Known rows, with every way that one mark hangs from another
j_154{j_733 j_824 j_918{j_29}}: [ -3.1  -4.1 -18.1 -33.6 -21.3  13.2  -2.8 -50.6 -27.4  66.5  26.8  -9.4
 -13.4  17.9  10.9   9.6  17.4 -29.2  -1.3  24.0  -7.9  36.2  30.9  41.7
 -48.4]
j_733{j_29 j_154}: [ -1.7 -22.7 -13.5  -4.2 -14.3   0.2 -11.5 -33.4 -15.8  27.0  32.4  21.4
 -37.5  -1.4 -16.9  14.9  10.2 -19.2   6.5  14.3 -16.9  17.1 -18.8  12.8
 -15.5]
j_824{j_154{j_733 j_918{j_29}}}: [  7.8   8.5 -21.0 -19.4 -24.3   0.4   2.6 -45.1 -13.9  39.6  27.0 -18.0
 -25.9  12.4  23.0  10.9   6.6 -35.2  10.7  12.5   5.4  29.2  25.1  30.2
 -36.8]
j_733{j_154}: [ -4.9  -7.2 -10.8  11.8  -6.5  -5.1   1.7 -24.3  -9.0  15.8  12.4   5.8
 -18.6  -5.6 -18.1   7.9   0.9 -12.4  -1.0  16.5 -14.5   0.1  -5.4  12.8
 -25.7]
j_154{j_733 j_824}: [-10.6   3.3 -28.6 -13.7 -30.5  11.2 -11.9 -47.1 -13.6  23.9   8.8   1.7
  12.2   2.6   3.1  23.2   8.2 -12.2 -18.8  21.3 -15.8  23.9  21.9  27.5
 -25.6]
j_733{j_29}: [  0.3 -19.9 -20.0  -3.3  -8.8  14.0 -18.9 -16.7 -10.3  22.1  14.5  28.9
 -17.2   5.2  -2.0  16.8   7.4 -14.6  12.7  14.9 -11.5  24.1 -15.5  17.0
  -2.4]
j_154{j_824}: [-10.6 -18.3 -13.2  -8.3  -8.7  13.2  -0.9 -29.3 -13.2  25.1   6.0  15.3
  -0.9  -2.3   0.8   8.0  10.2  -8.6  -7.6  26.5 -19.8   4.5  22.3  18.3
 -22.3]
j_154{j_918}: [ 15.5  -4.3  -1.1  10.2   2.2   0.1   2.2 -12.6 -14.5  34.3  -4.6 -14.1
 -15.2  11.7  10.9   1.7  -3.5 -15.4  11.2  33.8 -15.3   5.9   2.3  28.6
 -34.2]
j_918{j_154{j_733}}: [  7.1  -2.6 -26.3 -17.4 -20.9  -5.0  -4.6 -37.2  -5.6   5.2   6.5  -6.0
 -13.0  -8.0   5.0  31.6  -0.6 -22.8  -1.2   2.7   4.4  38.2  14.1  24.5
 -33.7]
j_29{j_852{j_840}}: [  3.6 -12.2 -20.3  13.5 -21.9  -8.2 -27.9  -8.3  26.8  39.3 -20.8  13.9
 -27.4 -18.7   5.1 -14.9  -6.1  15.3  14.9  45.0 -25.5  19.8 -26.0  13.5
 -23.6]
j_29{j_824 j_918{j_154}}: [ 21.5 -24.5   6.2 -15.1   2.9 -23.1  -3.0 -21.8 -18.3  39.9 -13.8  21.2
 -32.1 -23.4   9.9  14.0   2.5   9.2  15.8  21.8   9.2  16.5  22.5  21.7
 -19.3]
j_29{j_852}: [  4.9   6.1 -21.1  12.8  -1.7   1.1  -9.4 -15.0   7.9  20.9 -19.2   8.9
 -14.5 -13.8  -4.4  -6.7  -8.6  19.1   8.5  31.7 -18.7  17.3 -10.8  18.0
 -15.9]
j_29{j_733 j_918{j_154}}: [  4.9 -39.1  -0.6 -22.5  -7.0 -30.5  -0.9 -18.2  -5.3  25.3   2.5  27.8
 -41.8 -21.0  11.3  21.9  18.0   9.4  18.8  16.1   0.4  37.7  24.7  15.6
 -45.3]
j_154{j_733{j_29}}: [  0.3  -0.3 -34.0 -12.1 -31.0  10.8 -29.0 -36.6 -10.7  22.6  20.2  16.3
  -6.0   7.3   1.6  35.4   8.0 -17.1   0.0  10.0  -6.0  42.3 -14.1  24.4
  -6.9]
j_154{j_733{j_29{j_824}}}: [ 14.2  11.9 -31.8  -1.5 -35.8   6.2 -40.0 -50.5 -17.0  32.1   9.9  25.5
  -8.0  -7.9  -6.0  19.1   2.1  -1.4  -8.1   9.9  -2.4  39.9 -13.1  23.3
   4.5]
j_824{j_154{j_733}}: [ -0.2  16.3 -31.7  -2.6 -38.2  -1.4  -4.9 -40.9  -2.0  -4.1   9.0  -7.3
  -2.1  -5.4  15.0  24.2  -1.8 -21.6  -8.6  12.5  -3.9  15.9  14.7  15.1
 -15.1]
j_840{j_852}: [ -1.6  -7.0  -0.2   8.8  -6.3  14.3  -8.3 -14.5  -1.4  22.8  -7.8   9.4
   7.7   5.1  -2.8  14.1  12.6   3.4  -7.2  30.9  -0.3   7.5 -13.4  20.1
 -27.3]
j_918{j_29{j_824 j_852} j_154}: [ 18.5 -11.4 -23.7 -14.3   5.0  -4.5 -12.3 -35.9  -4.7  47.9  -3.8  23.8
 -50.9 -31.1 -11.8 -20.8  -2.7  16.4  14.7   2.6  12.9  41.3  15.3  23.7
 -25.6]
j_824{j_154{j_733{j_29{j_852 j_918}}}}: [ 10.7   0.7 -23.5 -33.7 -35.8 -21.2 -12.3 -47.4   0.7  41.8   6.7   5.5
 -36.4 -16.8  25.8  24.4   9.8   5.9  15.1  33.1 -13.1  42.9   2.5  19.4
  -6.7]
j_824{j_154{j_918}}: [ 16.9  -3.4  -7.7   3.1  -7.7  -6.7  17.9 -29.2 -12.8  20.0   7.1 -22.3
 -25.2   6.7  26.5   1.3  -3.0 -26.5   8.5  34.8 -11.7  -4.4  18.9  20.1
 -29.3]
j_154{j_733{j_29{j_852}} j_824 j_918}: [ 18.7   0.2 -26.3 -33.2 -36.0   1.0 -12.7 -73.4 -18.4  68.2  20.3 -18.3
 -35.7   3.1  15.7   3.3   8.9  -3.9  -3.8  46.7 -31.5  45.8   8.8  39.7
 -36.1]

Rows
[ -0.4 -10.7 -21.6  12.0 -14.2   0.6 -32.3 -28.8  -8.0  37.5  10.9  57.2
 -27.1 -16.3 -22.8 -13.4  16.9  21.1   2.5   0.8   8.9  39.5  10.9  16.4
 -20.9]
j_918{j_29{j_733 j_824}}
[ 21.7  20.0 -39.2  -0.2 -37.7   0.6 -41.3 -58.3  -5.3  42.4  -2.6  17.0
 -23.2 -22.4  -8.6   1.4  -3.7  24.3  -5.9  21.9 -10.6  48.2 -19.4  27.7
   2.1]
j_154{j_733{j_29{j_824 j_852}}}
[ 17.7 -22.3  -2.7  -5.8  -7.1  -8.3  -0.7 -41.6 -26.4  51.0  35.0  -6.3
 -52.1   9.9  -2.4   5.7   7.0 -29.9  15.2  30.8 -19.9  14.3 -13.9  24.1
 -33.6]
j_733{j_29 j_154{j_918}}
[ 33.0  10.7  -7.0  26.9 -26.2 -38.6  -7.7 -65.8  -8.3  55.9  -2.4  -1.4
 -64.7 -36.0 -19.5 -37.8  -3.9  37.4  -7.5  41.1 -21.2  23.6   1.3  26.3
 -49.9]
j_29{j_733{j_154{j_918}} j_824 j_852}
[ 16.5  11.5 -23.6  27.2 -26.0 -15.6 -28.5 -39.4   6.4  28.5 -19.4  33.6
 -30.2 -39.5 -18.1 -26.4  -0.2  52.6  -8.7  25.7 -12.8  33.2  -2.3  15.8
 -17.5]
j_29{j_733 j_824 j_852}
[ 23.7  -8.2  -9.1 -11.6  -5.9 -15.1 -28.7 -27.7 -11.5  65.9 -16.8  36.3
 -40.3 -25.7   5.2  -6.0   5.7  38.7  20.1  38.4 -15.4  30.5 -13.7  24.0
   2.9]
j_733{j_29{j_824 j_852 j_918}}
[  1.2 -34.2  -1.8 -41.1 -15.8 -17.2  -2.4 -54.4 -19.3  74.1  22.4  17.0
 -57.9 -19.0  -3.5   4.3  22.1  12.9   9.9  48.9 -35.4  22.5   7.1  22.3
 -30.8]
j_733{j_29{j_852 j_918} j_154{j_824}}
[  7.9 -19.0  -7.4 -21.4  -2.5  -9.3 -16.8 -13.0  -4.0  53.3  -7.0  26.5
 -36.9 -11.2   9.4   8.8  10.3  20.6  27.2  37.9 -22.1  32.6 -17.9  21.2
  -8.4]
j_733{j_29{j_852 j_918}}
[ 17.2  17.2 -19.3  -2.7 -31.5 -11.2   9.0 -47.0 -10.5  21.0  10.7 -35.4
 -14.5   7.1  30.0  15.1  -3.3 -33.1  -0.6  26.8  -8.8  16.3  18.6  28.6
 -32.2]
j_824{j_154{j_733 j_918}}
[  5.1 -61.2  -1.4 -59.3  -6.2  -7.7   4.2 -40.3 -29.3  54.0  28.2  26.2
 -44.5  -6.3  20.8  30.3  26.0 -18.9  22.5  24.3  -8.7  31.4  32.7  22.9
 -33.0]
j_733{j_29{j_918{j_154{j_824}}}}
[  1.6  -6.7 -25.1   5.3 -28.1  -7.5 -17.4 -43.3  -7.6  25.0  23.0  51.1
 -36.6 -22.7  -6.4 -16.1  17.5   8.5   0.3  -1.2  10.8  29.0  29.0  12.5
 -18.1]
j_918{j_29{j_733 j_824{j_154}}}
[ 15.3  -1.2 -14.3 -31.4 -14.0 -28.8  -4.7 -33.9   0.7  35.5 -17.8 -10.1
 -33.6 -25.3  14.5  26.3  -1.4  14.0  14.7  27.1  -4.6  46.3  12.3  29.4
 -39.3]
j_29{j_852 j_918{j_154{j_733}}}
[ 10.3  -2.5 -28.4 -23.8 -17.4  -2.8 -18.6 -49.3 -16.0  38.3  16.8  17.3
 -25.6 -14.1  -7.8  14.8   3.5 -10.0   2.6 -12.0  24.6  50.1  20.6  29.9
 -23.6]
j_918{j_29{j_824} j_154{j_733}}
[ 19.8   0.5  -6.0  14.4 -21.4 -31.2  -0.9 -50.3  -0.4  44.1   8.6 -11.0
 -63.1 -21.9 -12.7 -22.4   1.8  20.7   1.0  42.5 -32.7  28.0  -2.8  24.6
 -60.7]
j_29{j_733{j_154{j_918}} j_852}
[ -9.4 -25.4 -29.4 -53.1 -20.8  10.3  -3.0 -56.1 -18.9  39.7  33.4   9.9
 -24.4  -1.5   0.2  24.6  19.0 -29.8   0.1  -1.1  10.6  48.6  45.3  28.0
 -44.3]
j_918{j_29 j_154{j_733 j_824}}
[ 29.9   1.9 -38.2 -19.5 -33.6 -13.5 -26.7 -69.9  -5.0  37.4   7.1   7.9
 -47.3 -30.5  -2.8   5.7  -4.4  14.2  -0.2   9.8   2.0  58.7  -1.2  27.7
 -12.6]
j_918{j_154{j_733{j_29{j_824 j_852}}}}
[  2.8  -8.6  -6.6  -2.3 -12.7 -26.7 -15.8 -13.1   7.4  38.1 -20.6  28.9
 -34.1 -28.0   2.9  -3.0  11.6  45.6  14.0  38.7 -21.7  33.9   1.9  16.0
 -35.1]
j_29{j_733 j_852 j_918}
[  7.8 -36.5  -6.6 -18.9 -19.0 -19.5 -36.3  -8.0  15.9  72.2  -7.7  31.7
 -48.9 -13.4  20.9   3.0  11.5  17.3  37.2  52.4 -26.2  33.5 -31.7  14.2
 -14.9]
j_733{j_29{j_852{j_840} j_918}}
[ 11.4 -21.6 -37.3 -51.6 -35.6  -1.7 -13.0 -80.1 -12.4  40.6  25.0   0.5
 -43.7 -19.2   6.2  17.3  10.8  -7.0  -2.2  19.9 -14.8  59.5  18.0  28.3
 -31.3]
j_918{j_154{j_733{j_29{j_852}} j_824}}
[  6.6  -1.9 -13.3  26.2 -29.0 -21.8 -16.7 -49.6  -9.0  22.2  13.2  33.6
 -33.1 -32.9 -31.9  -9.7   5.7  21.3 -14.2  14.1  -9.5  17.8   0.4  10.7
 -30.7]
j_29{j_733{j_154} j_824}
[  1.2 -16.5 -27.4 -37.5 -28.0  -0.9   2.4 -59.2 -16.0  21.0  18.0  -5.6
 -12.1  -8.9   6.9  30.5  10.2 -24.3 -11.3  11.9  -2.9  34.5  38.6  26.2
 -43.0]
j_918{j_154{j_733 j_824}}
[ 22.1 -38.6  -5.5 -42.1   1.7 -22.2  -5.0 -25.3  -8.5  50.6   3.3  17.4
 -58.8 -21.2  15.7  14.8   9.7   8.6  33.4  27.6 -10.4  42.9  -1.7  22.9
 -23.2]
j_733{j_29{j_852 j_918{j_154}}}
[  7.0 -15.4 -11.9  -4.7 -18.1  -8.5   2.4 -35.8  -9.3  36.5  31.3  13.1
 -48.9   2.5  12.0 -11.0  19.1 -19.3  15.2  14.7   0.5  29.7  31.4  22.0
 -46.8]
j_824{j_154{j_918{j_29{j_733}}}}
[ 15.7  -3.0 -21.1  21.8 -23.5 -11.2 -37.3 -24.4  20.5  48.9 -30.2  21.5
 -29.2 -28.5  -0.7 -27.2 -10.8  33.6   7.3  43.4 -19.3  14.9 -23.5  13.7
 -11.8]
j_29{j_824 j_852{j_840}}
[ 18.6  -8.5 -25.3   1.4 -24.0  -1.4 -15.8 -47.4 -15.0  22.3  19.2  26.9
 -29.9 -15.8   6.7   1.3   5.8  -7.9   3.4  14.6  -0.4  12.2   5.3  11.0
  12.2]
j_733{j_29{j_824{j_154}}}
[ 13.7  -0.5 -15.1 -18.2 -28.5 -11.3 -33.6 -40.2 -22.8  54.9   3.7  30.3
 -13.4  -8.8   7.9  30.8  11.9  10.2   4.0  21.6  -1.6  40.2  -5.1  27.2
   0.5]
j_154{j_733{j_29{j_824 j_918}}}
[  2.2 -11.1 -18.3 -35.6 -35.3 -15.1 -10.7 -40.4 -11.1  30.2  22.8  11.6
 -20.6  -1.4  28.0  41.2  17.2 -18.5  12.0  20.1  -6.0  32.6   8.8  17.7
  -5.0]
j_824{j_154{j_733{j_29{j_918}}}}
[ 28.5  14.7 -28.4 -20.0 -41.1 -12.5  -6.4 -66.6  -4.9  41.5  16.4 -27.6
 -45.5  -3.7  28.9   3.2  -1.7 -14.9   6.4  34.0 -20.1  40.2   0.0  29.2
 -24.1]
j_824{j_154{j_733{j_29{j_852}} j_918}}
[ 11.0 -11.2 -17.1   7.3 -17.9  -4.6 -22.0 -51.2 -23.7  38.1  28.3  27.1
 -39.6 -14.0 -24.2   0.8   4.6  -0.4  -1.1  14.1  -8.1  11.4 -15.1  14.8
  -6.1]
j_733{j_29{j_824} j_154}
[ -3.7 -12.2 -29.5 -33.1 -14.7   6.0 -11.0 -31.7  -8.4  26.4  21.7   9.4
 -23.4   0.0  -3.4  28.4   8.3 -28.5  12.2 -10.7  18.5  50.6  18.3  27.7
 -36.1]
j_918{j_29 j_154{j_733}}
[  4.4 -28.8 -20.4  -2.0 -31.5 -16.4 -30.5 -37.3  16.7  54.5  19.3  15.8
 -61.5 -18.0  -8.8 -11.2   4.1   1.6  16.6  40.9 -32.4  26.9 -42.1   8.0
 -24.9]
j_733{j_29{j_852{j_840}} j_154}
[ 34.6 -30.0  -7.9 -31.2  -2.2 -26.2 -14.0 -39.5 -13.5  61.4  -5.7  26.5
 -63.1 -34.3   9.1  -0.2   6.4  25.4  23.7  28.0  -1.4  41.8   2.9  24.6
 -11.9]
j_733{j_29{j_824 j_852 j_918{j_154}}}
[ -0.4  -0.4 -37.8 -31.0 -38.3   9.9 -22.5 -65.6  -8.0  45.0  16.8   9.4
 -22.4  -8.3   1.8  10.7   9.7   3.5  -8.3  29.0 -26.2  47.8   1.2  29.2
 -16.8]
j_154{j_733{j_29{j_852}} j_824}
[ 10.8  -8.0  -4.9   4.2 -26.7 -37.1  -9.7 -33.7  -7.6  29.1  -1.9  38.6
 -29.3 -32.7  13.9   1.3  15.2  25.9   1.2  27.2  -1.2  12.9  29.6   9.8
 -16.6]
j_29{j_733 j_824{j_154} j_918}
[ 32.6   7.0  -7.6  15.2 -11.7 -14.9   5.5 -42.2 -19.4  32.2   1.5 -11.9
 -24.6  -8.1  21.6 -15.1  -7.7 -10.9   0.4  36.2  -4.6  -6.7  21.6  24.1
 -19.1]
j_29{j_824{j_154{j_918}}}
[  8.0   4.1 -30.9   5.0 -28.3 -15.0 -19.0 -51.0   6.1  35.2   7.9  40.2
 -50.4 -39.4 -10.2 -32.8  10.8  33.7   0.5  11.5   0.7  37.4  22.2  12.5
 -17.6]
j_918{j_29{j_733 j_824{j_154} j_852}}
[  7.7 -18.4   3.5 -10.0  -8.3 -10.1  17.2 -53.7 -31.3  51.9  25.1 -21.6
 -35.3   4.2  -0.9  -1.5   9.2 -23.6  -5.7  43.8 -29.4  -5.7  23.6  27.8
 -54.8]
j_733{j_154{j_824 j_918}}
[ 15.6  -4.1   0.6   4.4  -0.7 -10.2  -1.9 -42.4 -28.6  67.1  21.0   3.2
 -47.1  -0.4 -16.3 -18.6   3.4  -9.3   9.0  17.9   0.3  11.3   6.6  30.3
 -37.1]
j_733{j_154{j_918{j_29{j_824}}}}
[  2.6 -14.9 -23.5  17.1 -35.7 -18.2 -37.3 -19.2  34.0  34.6 -13.6  29.2
 -39.9 -29.7   0.1 -20.4   6.1  32.1   9.0  38.7 -28.2  38.7 -21.4   8.5
 -37.9]
j_29{j_733 j_852{j_840}}
